Each row comes from the steps of one walk. Every step used is in the known rows, and no mark comes twice. Write the walk behind each row, first mark first.
(in the rows, 128 means zero)
Known rows
tilofa -> duluzep: [ 93  83 138 124 107 128 100 157 157 167  88 102 132 146 138  96 124 125
 134 101]
pibug -> tilofa -> tama -> duluzep -> lefor: [ 55  97 115 109 119 112  96 177 180 174  68  87  89 140 104  80 138  83
 132 106]
lefor -> nafi -> tilofa -> meli -> duluzep -> pibug: [ 82  90 127 140  59 134 109 195 122 174 118 102 159 147 132 105 117 158
 130 119]
meli -> duluzep -> pibug: [ 92 118 138 105 103 173 101 140 151 169  82  90 133 149 120 124 111 129
 116  84]
lefor -> nafi -> tilofa -> meli: [ 86  78 119 162  51  98 105 201 118 161 133 124 152 136 139  96 119 158
 129 154]
pibug -> tilofa: [ 78  91 121 126  92 118 101 160 170 154 104  93 124 122 109 121 124 112
 146 129]
tama -> duluzep -> pibug: [ 93 121 123 115  99 151 100 124 164 168  79 123 105 142 121  92 121 112
 100  85]
meli -> duluzep -> pibug -> tilofa: [ 77 108 131  99 104 165 105 151 170 171  83  69 132 140 104 129 118 115
 140  85]
meli -> duluzep -> lefor: [ 87 122 126 130 132 154  89 149 139 167  77  98 127 149 116 103 119 107
 134 108]
tilofa -> meli -> duluzep -> lefor: [ 67 108 142 136 125 147  88 178 110 160  83  83 133 128 116  86 119 131
 142 101]
pibug -> tilofa -> tama -> duluzep: [ 66  84 116 103 103 109 102 176 186 164  76  83 101 141 114  90 130 101
 126 102]
nafi -> lefor: [111 116 120 152 107 109  90 143 129 164 103 126 147 148 120 106 124 131
  96 140]
tama -> tilofa: [ 85 118 114 144  88 129 111 144 166 168  99 109 111 137 123 116 116 149
 127 129]
pibug -> tilofa -> tama -> duluzep -> meli: [ 60  88 116 107 114 116  98 175 161 156  69  85  93 121 111  88 131  94
 152  87]
lefor -> nafi -> tilofa -> tama: [ 85  79 113 137  53  94 108 205 146 172 118 125 135 159 144 107 122 140
 106 153]
tama -> tilofa -> duluzep: [ 82 101 120 136 101 129 116 153 176 182  84  92 119 151 132 100 125 145
 146 104]
tama -> tilofa -> meli -> duluzep -> pibug: [ 63 118 134 128  94 162 116 164 145 177  84  67 124 133 117 107 115 170
 138  83]
lefor -> nafi: [105 105 116 156  82  95  96 157 131 165 108 140 127 147 129 113 116 132
 108 161]
tama -> tilofa -> meli -> duluzep -> lefor: [ 60 124 126 147 116 146 104 172 135 176  82  75 120 134 113  91 121 151
 151 106]
pibug -> tilofa -> tama: [ 61  80 130 101  90 107 102 189 175 163  90  78 110 133 115 115 125 112
 129 121]

Write each row's walk
[ 94 114  94 160  98 110  94 160 149 179  99 144 119 157 125  68 133 100
 124 137] : tama -> duluzep -> lefor -> nafi -> tilofa
[ 85  86 102 142  76 101 104 192 131 166  98 131 121 148 140  80 126 123
 130 121] : lefor -> nafi -> tilofa -> tama -> duluzep -> meli
[ 70 110 126 141 101 143 109 171 140 166  92  71 131 137 122 101 112 169
 147 101] : tama -> tilofa -> meli -> duluzep
[ 86 102 126 147 119 103  94 164 138 188  80 123 119 155 128  84 136 104
 135 134] : tilofa -> duluzep -> lefor -> nafi
[ 79 111 117 110  99 144 104 135 183 171  80  99 104 133 105  95 128  99
 126  86] : tama -> duluzep -> pibug -> tilofa
[ 83  93 109 122  58 112 111 187 161 186  99 127 121 165 137  90 127 129
  96 118] : lefor -> nafi -> tilofa -> tama -> duluzep -> pibug
[ 69  79 130 121 117 125 103 166 152 157  81  79 123 113 114 103 133 100
 191  90] : pibug -> tilofa -> duluzep -> meli
[ 60  79 136 131  88 114 100 186 144 148 108  77 128 104 110 104 123 131
 154 119] : pibug -> tilofa -> meli
[ 76  73 130 117 105 117 104 169 181 168  90  77 131 134 117 103 131 108
 163 105] : pibug -> tilofa -> duluzep
[ 69 118 120 142 119 130 110 153 170 193  74  96 106 149 123  89 135 125
 150 109] : tama -> tilofa -> duluzep -> lefor
[ 64  82 134 124 103 133  99 186 143 152  97  56 142 120 107 104 119 131
 164 102] : pibug -> tilofa -> meli -> duluzep
[ 85 108 108 161  80 106  97 177 134 178 116 141 128 146 125  99 130 114
 127 163] : duluzep -> lefor -> nafi -> tilofa
[ 76 112 113 131 114  96  92 174 145 184  66 129  88 163 125  68 132  98
  95 128] : tilofa -> tama -> duluzep -> lefor -> nafi
[ 89 123 116 158 105 100  89 155 123 177  96 143 109 143 118 102 128 106
 117 163] : duluzep -> lefor -> nafi
[ 52  96 140  83  80 134 109 175 177 176  83  77 102 129 108 127 127 113
 114  98] : duluzep -> pibug -> tilofa -> tama
[ 81 100 137 129 127 130  93 157 151 180  75 106 118 144 125  84 134 102
 142 106] : tilofa -> duluzep -> lefor
